What can hang from each mark:
F: X
X: F L
R: C G S
L: G X
V: X
C: R
G: L R
S: R
D: X

Known rows, with every way that one mark hangs from another:
[V X]: [-14.3  26.2 -28.8   9.4 -12.3 -12.7  -9.0 -11.8  -5.8 -18.1  -2.7  -2.4
 -17.9 -24.6  -1.0  27.8  -3.2   0.3]
[S [R C [G L]]]: [-23.2  31.5 -27.0  16.4  -2.6  -5.1   0.7   5.1   3.8   0.3 -34.4  -5.5
   2.1   5.6 -19.4   0.3 -23.9  -4.2]
[X [L G]]: [ 10.7  28.3 -30.9  13.8   7.6 -28.4   0.3  -4.2  -8.5  -5.5 -13.5  16.7
 -23.2   5.1 -17.6  24.3 -16.2  10.1]
[C [R [G [L X]] S]]: [-19.9  45.7  -3.6  17.5  11.0   3.1 -12.0  10.9 -23.4   7.5 -25.4   0.5
  -9.8   5.1 -16.4  -0.5   8.0 -18.6]
[L [G [R C S]] [X F]]: [  4.2  48.8 -17.9  -1.3  17.4 -13.7 -16.3  11.0  -7.3   6.5 -21.0 -18.1
   6.5 -20.3 -19.2 -21.8 -13.2 -14.0]
[D [X F [L [G [R C S]]]]]: [-16.0  48.5 -28.8  -1.3  21.3 -14.9 -21.4  -0.7  10.6   3.7 -27.9  -1.7
   2.3 -10.6   0.7 -34.3 -16.2  -8.7]
[S [R C]]: [ -4.3  29.1 -27.9  11.2  -1.2 -10.5  -7.7   0.1  20.5   3.9 -20.1 -16.3
   2.0  -9.4 -15.4  24.4 -15.2   2.3]
[V [X F [L [G [R S]]]]]: [ -8.7  37.9 -20.3   0.7   5.9 -20.7 -24.1  -8.9   2.1  -3.7 -22.0   9.1
 -11.4 -22.7   8.7 -19.7  -8.6 -15.3]
[G L R]: [ -3.8  20.7 -40.8   5.9 -17.4 -16.6 -10.6  -9.1  -7.2  11.7 -41.3  21.0
 -17.8  -6.2   2.2  10.1 -14.3  -7.5]
[V [X L]]: [-17.6  30.3 -28.7   8.7  -7.4 -19.9  -4.4 -20.4  -3.1 -12.4 -16.2  14.0
 -21.2 -15.7   3.6  19.2  -8.1   3.0]
[R G]: [ -1.9  31.4 -20.6  20.8  -8.5 -13.5   0.4   2.6  -7.4 -19.9  -1.1   1.5
 -17.8  -9.5 -23.9  31.0 -19.2   5.9]
[F [X [L [G R]]]]: [ 19.7  22.8 -44.1  15.0   4.0 -24.3  -0.7  -3.4  -4.8  -3.3 -39.0  10.4
 -25.2  -9.1   7.3   0.8 -14.3 -13.6]
[D [X F [L [G R]]]]: [ -7.8  26.2 -45.1  -1.0  -3.2 -17.4 -11.7  -1.7  -1.2 -13.3 -17.9  17.1
 -14.5  -2.0   7.0 -11.3  -7.9   4.6]
[L [G R]]: [ 24.4  20.3 -39.1  14.8  -3.4 -20.2 -13.2   7.3  -5.2  -5.0 -18.1   5.0
 -15.8  -9.3  -9.8  17.4 -12.4  -5.2]
[F [X [L G]]]: [  9.9  26.7 -36.0  14.7   9.4 -24.9   8.4  -6.5 -10.3  -9.1 -21.3   5.4
 -29.3  -3.3  -5.0  16.9 -12.9  -0.8]
[S [R C [G [L X]]]]: [-19.5  38.8 -25.2  13.4  -0.4   0.6   8.3  14.4 -12.8  -2.5 -32.8 -11.1
   6.7   4.2 -26.4 -10.0 -13.4  -6.0]
[X F [L G]]: [ -4.9  26.9 -26.4   1.8   1.6 -30.6  -1.6 -10.5  -5.8  -8.6  -8.0  17.2
 -21.8   3.7 -14.1  17.7 -19.5  15.4]
[L G X]: [ 18.2  31.3 -29.8  11.8   3.9 -14.8   4.1  13.0 -27.9 -13.8   1.0  -5.5
 -15.4  -5.2 -29.3  22.2  -0.3   6.2]
[C [R [G [L X]]]]: [-21.6  30.8 -19.1  17.7  -0.4  -1.2  -2.5   7.6 -28.8  -4.3 -25.7   8.3
 -14.9  13.7 -12.2   9.5   4.4  -9.4]
[G L]: [-13.7  24.1 -32.7   5.8 -11.8 -17.2  -2.3 -12.3 -13.2   5.6 -23.8  16.2
 -21.7  -0.2 -10.0  25.5 -13.1   4.9]

Rows:
[-37.8  57.7  -4.8  -0.4   9.9  -5.9   0.0   1.7 -20.5   2.2 -21.7  -8.7
   2.2  -8.6 -27.9 -22.9 -21.5  -7.1] | [R C [G [L [X F]]] S]
[-24.6  30.3 -21.1   1.4 -18.9  -1.0   6.8   9.8 -16.3 -10.9 -15.2   0.7
  -4.0   2.8 -20.3  -2.2  -4.7   3.1] | [S [R [G [L [X F]]]]]
[-34.9  37.9 -20.7   0.9  -5.9  -2.0   6.9   8.3  -9.9  -5.8 -26.8  -9.7
   7.5   3.0 -22.6 -15.7 -17.2  -1.2] | [S [R C [G [L [X F]]]]]
[-25.7  30.7 -26.8  -9.5 -16.0 -13.9   4.2  -9.6 -27.1  -0.1 -16.5  11.8
 -16.5  -2.9 -12.9   9.7  -5.3   8.9] | [G [L [X F]]]
[-28.9  35.4 -20.2   0.7 -14.7  -9.0   9.3   0.6 -32.6 -14.8 -11.9   9.9
 -14.1  -0.3 -21.5   0.1 -13.5   5.7] | [R [G [L [X F]]]]
[-12.5  42.9 -25.1   5.4   7.3 -13.4 -20.4  -7.6   4.5  28.8 -51.2   2.1
  -1.2 -14.6  -4.0 -13.1 -22.4 -20.0] | [G L [R C S]]
[-14.0  41.4 -18.9  -8.8  -9.5  -9.4 -13.8  -3.7 -15.2  17.2 -32.8   8.6
  -7.7 -17.5  -5.0 -15.5  -2.9 -12.8] | [G [L [X F]] [R S]]
[ -5.0  28.3 -33.2  12.6   5.1 -22.7  -4.1  -9.0 -12.1 -18.4 -11.2  11.3
 -21.5  -7.2  -3.3  11.5  -8.0   1.6] | [V [X [L G]]]
[ 17.5  35.0 -37.6  10.9  11.5 -15.3  -5.5  14.5 -15.3  -2.0 -27.6 -11.0
   0.6 -10.1 -19.0  -6.5 -12.7 -10.1] | [L [G [R C]] X]
[-10.1  53.3  -5.6  20.1  15.8 -10.2  -9.3   3.7   4.3  -2.6 -11.3 -16.9
  -0.6 -18.0 -30.2   8.0 -28.0  -6.7] | [R C G S]
[ 10.1  31.6 -38.8  13.3  14.6 -28.3  -9.2  -3.0   3.9   6.2 -42.6  10.6
  -7.4  -0.3  -7.8  -5.2 -29.3  -6.6] | [X [L [G [R C]]]]
[ 21.9  37.4 -28.2  15.0  16.0 -20.0 -10.1  -0.4   0.9   8.3 -37.7   2.3
 -20.3 -18.0   3.0  -8.5 -10.4 -22.8] | [F [X [L [G [R S]]]]]
[ 19.7  50.0 -21.7  11.0  23.3 -11.1 -14.8  17.4  -9.6   9.7 -26.7 -18.8
   5.2 -19.2 -23.2 -16.2  -9.3 -19.0] | [L [G [R C S]] X]
[-14.3  28.0 -41.0   5.5  -4.7 -17.0 -11.2 -11.5  -1.0  17.6 -52.8  10.0
  -5.9  -5.6   0.3  -3.4 -26.0 -11.3] | [G L [R C]]
[ 11.2  44.9 -28.3  14.4  28.5 -21.1 -10.4  -2.2   7.4  14.1 -48.9  -8.3
  -8.1 -17.3   0.9 -21.5 -22.7 -26.7] | [F [X [L [G [R C S]]]]]
[-13.7  36.3 -25.1  12.5  -8.4  -6.7  11.0   6.8 -35.0 -11.5 -17.9   9.0
 -14.9   0.9 -25.9   5.6  -9.6   0.4] | [R [G [L X]]]
[-12.5  24.2 -26.8  17.3 -15.0  -4.0   0.9   7.0  -2.5  -5.1 -22.7   5.7
  -9.7   4.8 -17.7  13.5 -12.6  -0.6] | [S [R [G L]]]
[  3.0  44.6 -20.0  10.1   9.3 -13.8 -23.8  -2.7  16.0  17.9 -33.3 -10.7
   0.8 -27.0  -9.0   2.2 -20.7 -16.5] | [G [R C S]]
[ 12.7  26.8 -33.2   0.0  -7.3 -16.8  -6.4   9.7 -19.0 -10.7 -10.8   0.2
 -10.1 -12.1 -13.0   1.3  -4.7  -1.5] | [L [G R] [X F]]
[-33.3  29.2 -24.5  -3.4 -13.0 -22.6  -6.7 -26.5  -0.5 -16.2 -10.6  14.9
 -20.3 -16.9   7.2  13.3 -11.5   7.8] | [V [X F L]]
[ -8.4  40.4   0.5  25.8  11.4  -3.9 -23.0   7.0   4.7  -1.0  -8.8  -6.9
 -12.2  -5.7 -14.8  24.4  -1.2 -13.2] | [C [R G S]]
